Each row comes from the steps of one path. Every step used is in the known rows, and no mark comes twice. Write the path behind each row, first mark first.
Known rows:
nakene, todop, nopa, botut, zazos, mepo, dopasis: [  1.3 -24.8 -24.0  -5.0  -3.8  26.7 -32.1  26.5  -9.6   6.5  28.1   3.8
  -7.0  -4.8   8.6   2.2   7.1  -1.3 -26.8  22.9]
mepo, dopasis, vomutar: [  9.7  -2.0   0.3 -11.0   4.3 -16.4  33.5 -24.1   9.3   1.7   8.1   4.9
   8.6  21.9   7.0  -3.0   5.6  23.1  10.0   6.3]
botut, zazos, todop, nakene, mepo: [ -7.6  -1.4   2.4 -13.5 -31.1   0.7 -14.4  20.5 -27.9 -12.1 -17.3  -3.3
  -6.6 -21.7  -0.4  -4.4 -13.3  -5.8 -19.6  -4.7]
todop, nakene, mepo, dopasis, vomutar: [ 17.0  -1.3  -3.5 -23.3 -16.9  -8.5  40.2  -1.9 -22.6   5.9 -10.6  -1.7
   5.2   7.7   5.1   4.7   3.0   8.4 -14.7   7.8]
nakene, mepo, dopasis, vomutar: [ 20.2 -12.9   7.2 -22.8  -2.9 -12.8  43.3 -15.9  -9.2   4.2  -1.4   0.3
  11.4  16.4  10.4   1.2   3.0  21.6  -7.8  10.6]
momi, zazos, todop: [-12.0  -5.3  20.2   6.7  -7.3  -6.6 -22.4 -32.4  11.2 -26.6  -3.8  -0.7
   9.4  -3.2   4.7 -21.9  -7.0   0.6  27.8   0.0]
vomutar, zazos, todop, nopa, botut: [ -6.8  23.5   3.7  38.1  40.9  19.3 -29.2   2.9  17.8   2.6  -3.2  -4.8
 -22.6  -7.5  -9.2  18.3  -0.9 -33.1  13.6 -15.7]
mepo, dopasis, vomutar, zazos: [  7.9  12.0   7.3   8.2  13.4 -18.7  38.1 -14.7  17.8  25.3   3.0   4.3
  16.1  25.0  -7.7   0.5  -1.3   4.1  19.5  -3.1]
zazos, todop, nakene, mepo, dopasis: [  7.6 -12.5   1.8  -9.9 -30.8   2.4  15.2   1.7 -28.6 -15.8 -23.6   1.0
  10.3 -20.8   4.5  13.8  -9.1   2.5 -20.8   8.7]
dopasis, mepo: [ 17.8 -10.0 -13.2  -3.0  -8.9 -12.1  11.1 -28.7  27.7  -1.7 -11.9 -16.3
  -4.5  -1.0  -6.0 -13.4 -12.8  15.6   1.7 -11.0]
todop, nakene, mepo, dopasis, vomutar, zazos, botut: [ -1.3  27.7  14.5   6.0   0.1   1.0  35.2   2.9   2.5  13.3 -19.4   2.3
  15.2   2.1 -14.6  -8.0  12.3   4.3   6.7   6.8]
nopa, botut, zazos, todop: [-25.8  -3.4   6.5   5.0  16.9  -1.6 -33.8   3.6   8.6 -10.1  14.9   2.9
  -6.1  -1.8  12.7  -9.1   0.4  -3.8  11.6  -9.0]
todop, nakene, mepo, dopasis, vomutar, zazos: [ 14.0  14.4   4.2  -5.4  -7.2 -12.8  44.7   6.0 -12.1  27.5 -15.9  -4.0
  11.3  10.6  -9.3   8.0  -3.8 -12.0  -3.6  -1.9]
nopa, botut, zazos: [-17.9   2.2  -9.8  -0.3   9.9   7.2 -36.6   9.3   1.9   8.3  13.8  -7.0
 -16.9   9.7  17.1 -15.3  -1.9   0.4   2.6 -12.2]
mepo, dopasis: [  7.5  -8.5  -7.4   0.8 -14.3   1.5   4.4 -21.5   3.6  -7.0  -6.4  -0.6
   5.5   3.7   6.8   0.8  -9.2  22.0   0.9   2.5]
nakene, mepo, dopasis, vomutar, zazos, todop: [  6.9  -2.5  28.4  -0.6  14.7 -22.8  42.2  -9.0   6.4   6.8  -2.9   9.0
  24.2   6.4  -4.2   9.8  -0.5  -3.1  11.7   4.1]
zazos, todop: [ -4.3   0.5  10.6   8.9   0.7  -4.2 -15.5 -22.1  14.9 -26.7  -3.3  -0.6
  -1.9  -8.3  -5.9  -2.9  -7.2   8.8  22.4 -14.9]
nopa, botut, zazos, mepo: [-14.6 -16.6 -16.2 -14.4 -15.2   3.0 -39.3  12.5   1.0   0.0  23.7 -10.7
  -2.5   2.4  -4.1 -16.7  18.6   7.1   0.3 -12.9]
botut, zazos, todop, nakene: [-21.8  11.3  -7.6   1.0 -21.7  -3.7 -28.6  13.6  -7.3 -15.8  -7.5   4.9
  -8.6 -17.9  -5.1  -9.4 -11.3  -5.7   2.8  -8.7]
nopa, botut: [ -2.7   8.9  -6.2   7.6  14.0  14.6 -26.9 -12.1   6.3  -1.1   1.7 -19.8
 -21.3   6.2   3.8  -0.8   0.4  -4.7  10.7 -23.2]
botut, zazos, todop: [-19.3  -6.2   7.9   2.1  -0.7 -11.4 -26.6  -2.4  10.8 -17.5   6.5   8.4
   0.7  -6.1   5.5 -15.8 -10.9  11.6  14.4  -3.6]
botut, zazos, todop, nakene, mepo, dopasis, vomutar: [ -3.0  -9.9   5.9 -24.5 -10.8 -19.6  32.2  10.7 -21.2   1.2  -0.3  14.1
  14.5   2.7  14.1  -1.0   3.3   6.3 -15.8  19.5]

Write each row's path:
[  7.0   7.1  12.3  17.0  44.4   7.9  16.4   8.4   2.0  13.2  -1.4   3.4
  -3.2   3.9   6.4  26.3   7.9 -28.4  -5.9   8.3]
nakene, mepo, dopasis, vomutar, zazos, todop, nopa, botut
[ -5.8  24.4  18.2  17.4  21.5  -6.3  28.9 -19.3  32.2  10.4  -2.9   6.6
  19.9  16.0 -13.6 -15.9  13.6  18.6  32.5   3.6]
mepo, dopasis, vomutar, zazos, botut
[ -4.6 -31.5 -15.9 -17.0 -35.7  -8.2  -9.2   3.0  -0.8  -6.2  16.2   7.1
  21.4   0.8   1.4 -13.0   8.8  29.2  -7.3  11.6]
botut, zazos, mepo, dopasis
[ -9.8   5.8  -3.6  18.6  10.9   7.4 -37.7   7.6  11.7 -17.7  -2.6  13.2
 -16.0 -13.9   1.8  -3.4 -11.3   0.9  -0.4   3.6]
botut, zazos, todop, nopa
[ -6.2  12.9  -3.1  27.3  33.4  23.3 -37.0  -3.3  11.1 -15.9  -1.3  -4.6
 -27.8 -10.8   2.6  14.4   3.6 -20.8   5.7 -11.8]
zazos, todop, nopa, botut
[ 11.9 -18.2  -3.1 -20.4 -13.2 -16.9  29.4 -18.0   9.0  -3.5  18.3   3.2
  20.0  16.1  -7.4  -4.0  22.8  27.1   8.8   5.1]
zazos, mepo, dopasis, vomutar
[  4.7   2.7   5.8  -9.6 -30.3   6.2  -5.9   3.9 -25.0 -21.6 -26.1 -10.2
  -8.7 -24.7 -10.9   6.8 -11.5  -7.5 -11.5 -12.0]
zazos, todop, nakene, mepo
[  5.2 -16.6 -14.7 -14.3  19.0  10.6  -3.8  21.3  -2.3  14.4  38.5   7.5
  -6.3  13.0   8.7   3.3  19.6  -1.5 -17.0  24.6]
nakene, todop, nopa, botut, zazos, mepo, dopasis, vomutar
[ -1.6 -14.2 -21.6  -5.2   0.2  30.0 -56.2  30.1  -4.7   2.9  29.7  -7.6
 -24.4  -6.3  -4.4  -6.2   9.5 -11.5 -17.0   1.5]
nakene, todop, nopa, botut, zazos, mepo
[-13.8   9.8 -20.1  13.2  19.6  20.4 -46.1  18.0   3.1   7.9   6.0  -3.4
 -29.9   1.5  15.4  -6.0  -4.6  -9.3  -9.3  -3.4]
todop, nopa, botut, zazos
[ -6.3  21.0   6.4  10.1  -0.6 -17.9  26.6   1.0   2.4   4.4  -8.1   9.3
  12.0  -2.8 -15.9   9.8  -1.5 -15.5  15.4  -3.2]
mepo, dopasis, vomutar, zazos, todop, nakene
[  5.7  -0.9   7.2   1.9 -23.4  -1.8  22.7   7.6 -22.0   1.3 -26.2   0.8
  14.4 -17.3  -6.3  15.8 -13.6 -11.7 -15.0   3.4]
vomutar, zazos, todop, nakene, mepo, dopasis
[ -3.4  16.3   6.0  27.7  51.6   4.7   6.7  -0.2  17.8  11.9   6.7   8.5
  -5.4   7.6   4.3  23.5  10.4 -27.3  10.8   3.3]
mepo, dopasis, vomutar, zazos, todop, nopa, botut
[ 16.0   3.5  14.0  -3.7   7.1 -17.5  46.8  -6.8   1.1  26.0  -6.3  -0.8
  17.9  19.3  -3.2   5.1  -3.2   1.6   4.8   0.2]
nakene, mepo, dopasis, vomutar, zazos
[  9.7  -5.3   9.3 -19.2  -9.0 -14.9  41.2  -2.3 -18.2  -6.2  -8.5   6.8
  12.6  -0.4   5.4   9.8   5.0   5.1  -8.8  11.7]
zazos, todop, nakene, mepo, dopasis, vomutar
[ -5.1   7.6 -16.9  10.7  26.6  34.3 -53.5  27.3  -3.9  12.6  17.0  -3.9
 -40.6  -1.5  14.6  -4.4 -13.9 -17.8 -16.3   2.7]
nakene, todop, nopa, botut, zazos
[ 14.9   7.8  -6.6 -13.3 -38.1  13.1  -7.3   6.1 -30.6  -7.5 -29.9 -19.6
 -15.8 -16.5  -9.3   0.0 -12.6  -4.3 -19.2 -16.4]
todop, nakene, mepo
[  8.3 -15.2  -6.2   1.6 -26.6  -6.8   8.5  -7.4  10.1   6.0   3.3  -1.4
  25.4   1.9 -20.9   1.8   7.1  10.7   6.6  -3.3]
vomutar, zazos, mepo, dopasis
